Each row was made from one small tree. Brackets hold a mark, then the marks that hang from it, in the order of their numbers. Every link used is in the known rows. Write each row's tree.
Known rows
[J259 [J712 J103 J668 J828]]: [61 114 -121 183 -58 227 -44 181 -7 -84 -122 -194 -48 132 -103 -153 -10 258 -1 -168 -252 153 132 11 -2 -25 -219]
[J668 [J712 J22]]: [74 149 -273 15 -329 21 49 115 -125 63 46 129 -63 98 -117 -185 80 23 -16 -267 -205 107 214 55 42 52 -105]
[J103 [J712 J259 J443 J828]]: [278 -40 -264 -134 -143 -56 300 277 102 87 -8 -99 0 -67 -63 -123 204 80 157 -146 11 155 173 203 -46 -56 -122]
[J712 J22 J259 J443 J828]: [248 188 -314 -343 -345 -336 163 321 244 56 32 -109 141 -74 -66 25 93 187 9 -215 -353 380 72 201 -294 -176 61]
[J103 J712]: [28 -54 -176 72 -204 82 157 186 -91 97 -22 78 -15 -13 79 -172 220 12 125 -206 125 80 290 108 191 40 -171]
[J712 [J103 J668] J259 J828]: [227 -16 -89 -279 -115 -83 84 237 303 -168 76 -132 -50 97 -44 -260 139 42 37 4 -292 52 25 289 -304 -87 -3]
[J259 [J712 J22 [J443 J103] J828]]: [18 205 -277 91 -222 -46 70 176 -44 -66 -149 -129 134 -1 27 -83 140 178 -59 -290 -157 380 294 -12 54 -126 -151]
[J103 [J712 J22 J259 J443 J668 J828]]: [272 112 -343 -66 -391 -202 264 311 131 146 26 -54 -20 8 -71 -87 209 143 157 -10 -225 327 127 188 -125 -90 -47]
[J103 [J668 J828] [J712 J22 J259 J443]]: [7 -25 -345 -92 -473 -316 422 51 8 81 -13 15 117 57 -1 -370 318 -131 146 -54 -205 319 416 203 -30 85 -35]
[J712 J103 J259 J668]: [112 -17 -161 -60 -181 111 95 194 -8 -56 160 -95 -154 220 24 -264 31 221 -37 112 -582 165 -141 336 -259 -194 -89]
[J443 J712]: [108 -72 -219 37 -339 96 127 244 -121 32 36 162 56 -27 53 -154 102 -54 141 -237 91 -40 406 114 81 -3 -109]
[J512 J712]: [24 -47 -123 200 -105 102 -1 208 -122 168 -35 -102 -41 117 -159 -173 26 72 10 -223 -103 144 142 58 200 85 -290]
[J259 J712]: [-233 71 -43 228 -170 174 -38 145 -111 -60 -113 -87 18 -25 73 -49 25 153 -63 -374 -108 167 253 -2 149 63 -270]
[J512 [J668 J828] [J712 [J443 J103]]]: [175 31 -333 194 -159 76 149 69 -266 361 -202 -221 132 209 -314 -277 -162 11 55 15 -83 303 209 72 220 -113 -246]
[J22 J712]: [-156 96 -130 76 -362 2 -61 136 -8 41 187 94 237 -3 68 -100 -4 -73 -70 -450 -189 85 325 77 -46 -100 117]
[J259 [J712 J443]]: [-45 26 -166 156 -116 119 152 90 -185 -57 -145 -91 114 15 -24 -140 71 173 -85 -321 -133 271 294 26 106 36 -246]
[J443 [J103 [J712 J22 J259 J828]] J668]: [-14 -19 -204 62 -409 -203 133 187 142 -63 56 -117 -77 230 242 -352 503 -15 91 103 -43 138 234 193 54 -132 -8]
[J712 J22 J103 J443 J668 J828]: [580 166 -476 -205 -203 -128 231 170 8 37 -57 -10 173 278 -249 -331 127 275 16 78 -428 413 136 127 -243 -212 90]
[J512 [J668 J828] J712]: [-17 84 -161 221 -235 132 -48 133 -140 395 -188 -185 78 127 -307 -132 -277 12 95 -136 -58 190 189 16 233 40 -268]
[J103 [J712 J259 J443 [J668 J828]]]: [148 -84 -343 24 -188 4 350 145 -124 195 8 -153 -54 78 -73 -218 117 122 147 -24 -231 187 133 210 -9 -52 -154]
[J512 [J668 J828] [J712 J103]]: [69 81 -215 128 -153 254 21 78 -182 301 -169 -126 123 220 -332 -336 -234 3 81 -117 -122 241 213 68 190 -39 -262]
[J259 [J712 J22 [J103 J668] J443 J828]]: [120 177 -249 -20 -242 -38 179 100 19 -179 -157 -7 217 97 -93 -314 183 107 -48 -236 -225 416 389 32 -45 -3 -114]
[J103 [J668 J828] [J712 J259 J443]]: [82 -168 -291 -47 -271 -192 451 24 -36 77 -27 -88 44 81 -57 -389 279 -122 158 8 -112 150 357 228 -2 116 -94]
[J443 [J103 [J712 J828]] J668]: [94 -134 -188 153 -226 -81 142 126 39 -46 -23 -139 -82 288 163 -402 484 -14 105 137 125 -7 281 130 165 -74 -42]
[J443 [J668 [J712 J22] J828]]: [-62 -9 -230 41 -320 -25 103 -54 -71 103 -45 -111 21 327 -152 -409 146 23 68 -212 -186 -15 350 7 88 185 -40]

Which tree is each row?
[122 35 -145 23 -369 -113 58 104 124 6 -19 -39 -30 285 -159 -306 248 36 55 -101 -100 -2 276 40 4 182 -1]	[J443 [J668 [J712 J22 J828]]]
[142 -155 -248 -90 -229 -186 337 102 -22 -89 87 -189 14 223 110 -354 339 92 -75 126 -315 223 74 335 -152 -188 -20]	[J712 J259 [J443 J103 J668]]
[63 124 -428 -123 -415 -251 231 133 -78 207 52 -193 64 132 -74 -113 -31 261 -6 -39 -702 429 19 216 -247 -176 12]	[J712 J22 J259 J443 [J668 J828]]
[215 207 -286 -223 -238 52 71 199 96 -48 115 10 -102 97 -184 -244 60 63 24 -241 -349 122 75 165 -194 -88 -79]	[J668 [J712 J22 J103 J259 J828]]
[124 -123 -169 82 -196 -53 240 182 -26 102 20 -205 -4 214 -214 -314 149 88 -1 -84 -275 265 114 203 13 77 -238]	[J512 [J712 J259 [J443 J668]]]
[91 135 -240 -36 -330 -83 67 285 109 127 -49 75 46 -73 33 -69 216 41 174 -274 102 181 316 42 114 -6 -73]	[J103 [J712 J22 J828]]
[188 120 -502 -256 -303 -75 332 51 -140 73 79 -107 131 264 -100 -411 21 251 -28 -12 -784 503 52 283 -307 -285 16]	[J712 J22 J103 J259 J443 [J668 J828]]
[141 142 -208 29 -250 57 -66 170 89 19 175 -12 166 150 -110 -207 -43 33 -13 -245 -324 69 206 91 -196 -186 167]	[J22 [J712 J103 J668 J828]]
[-176 70 -154 -86 -373 -13 60 62 68 -87 272 37 226 83 54 -337 35 -147 -63 -347 -428 131 300 228 -229 -150 141]	[J22 [J712 [J103 [J668 J828]] J259]]
[193 178 -109 -1 -346 15 -26 243 112 155 -47 -35 -71 23 -223 17 -171 11 49 0 -82 43 38 149 -84 -26 -87]	[J512 [J668 [J712 J259 J828]]]
[-119 -25 -300 75 -355 -182 162 90 -79 -6 53 -57 -65 103 279 -318 350 -114 62 60 -147 178 257 202 97 -164 -73]	[J443 [J103 [J668 J828] [J712 J22 J259]]]
[-73 23 -284 -21 -354 -151 175 63 -29 -11 235 -67 239 60 72 -256 85 -118 -99 -256 -394 199 280 226 -195 -245 149]	[J22 [J712 J259 [J443 [J103 [J668 J828]]]]]
[282 -84 -301 -322 -48 77 391 102 -95 -123 94 -17 125 135 -31 -421 150 148 -85 -90 -410 312 68 361 -246 -228 -73]	[J712 J103 J259 J443]
[32 179 -261 111 -273 -134 103 154 -6 -102 -154 -109 129 27 21 -133 201 116 -57 -201 -164 376 330 5 34 -67 -128]	[J259 [J712 J22 [J443 [J103 J668]] J828]]
[-98 -29 -173 38 -200 -6 -11 178 -28 197 78 -336 -185 108 -11 -4 -147 238 41 -31 -540 38 -129 201 -145 -91 -107]	[J712 J259 [J668 J828]]
[-16 -10 -303 60 -313 -75 169 -22 -115 30 136 -38 322 194 18 -375 152 -87 -74 -285 -222 149 418 106 -40 -173 172]	[J22 [J712 [J443 J103 [J668 J828]]]]
[491 -102 -390 -49 -19 104 355 34 -271 -3 -24 0 90 360 -192 -485 122 237 -55 171 -397 268 97 226 -132 -156 -47]	[J712 J103 J443 J668]
[132 207 -234 -130 -316 -69 2 257 139 50 95 -49 -148 9 -165 -40 21 66 39 -266 -289 75 54 116 -147 -11 -77]	[J668 [J712 J22 J259 J828]]
[214 137 -168 32 -296 164 54 101 -107 101 -68 129 25 155 -207 -229 -102 -25 9 14 -58 105 165 139 20 -35 -108]	[J512 [J668 [J712 J103]]]
[359 168 -366 -232 -254 -266 146 234 87 103 -106 -7 241 6 -133 -58 121 179 19 -230 -134 335 252 42 -106 -99 69]	[J712 J22 J443 J828]
[-43 69 -209 -67 -376 -96 142 144 25 10 246 21 268 -22 22 -138 21 -42 -100 -382 -368 217 246 218 -225 -182 137]	[J22 [J712 J259 J443]]
[-162 117 -115 114 -472 -76 -63 213 91 53 294 -38 66 39 59 -29 -61 11 -66 -249 -485 117 96 196 -232 -153 124]	[J22 [J712 J259 J668]]
[152 103 -522 -271 -122 137 323 -74 -251 98 40 -96 68 192 -278 -478 -35 61 19 -345 -500 215 220 150 -107 -115 -111]	[J668 [J712 J22 J103 J259 J443] J828]
[34 51 -330 -157 -519 -360 303 130 37 -83 114 -45 122 194 190 -326 387 86 -96 41 -443 462 160 305 -188 -229 62]	[J712 J22 J259 [J443 J103 J668]]
[1 -102 -199 -49 -166 118 176 -61 -53 6 21 -191 -54 363 -173 -526 136 31 61 -150 -277 -72 237 134 -20 112 -82]	[J443 [J668 [J712 J103 J259] J828]]
[-94 30 -142 -1 -625 -331 231 205 159 -35 81 165 -18 2 163 -237 398 -163 115 11 -140 267 326 240 -31 117 -40]	[J103 J668 [J712 J22 J259]]
[-31 22 -249 250 -96 141 133 38 -255 73 -172 -255 46 122 -130 -151 -54 253 -32 -208 -307 239 221 -6 86 30 -246]	[J259 [J712 J443 [J668 J828]]]
[233 170 -231 -231 -317 -192 35 179 204 -115 -35 115 159 145 -35 -322 222 21 29 -97 -199 245 292 105 -137 -55 95]	[J712 J22 [J103 J668] J828]
[451 -123 -304 -69 -29 -175 236 121 45 -9 -110 -239 90 256 -101 -314 310 131 23 99 -1 76 205 117 -38 -125 39]	[J712 [J443 J103 J668] J828]
[178 -136 -274 -99 -201 -226 335 127 -62 -91 92 -125 -5 111 119 -265 278 36 -94 153 -337 246 48 359 -169 -210 -38]	[J712 J259 [J443 [J103 J668]]]
[180 79 -558 55 -289 -190 220 24 -310 201 -55 -135 105 270 -11 -267 99 213 -30 81 -482 392 164 94 -7 -269 22]	[J712 J22 [J443 J103] [J668 J828]]
[86 54 -228 -66 -350 -198 120 172 192 -40 219 -143 216 95 -1 -211 155 -46 -48 -223 -290 141 236 200 -257 -238 209]	[J22 [J712 J259 [J443 J103 J668] J828]]
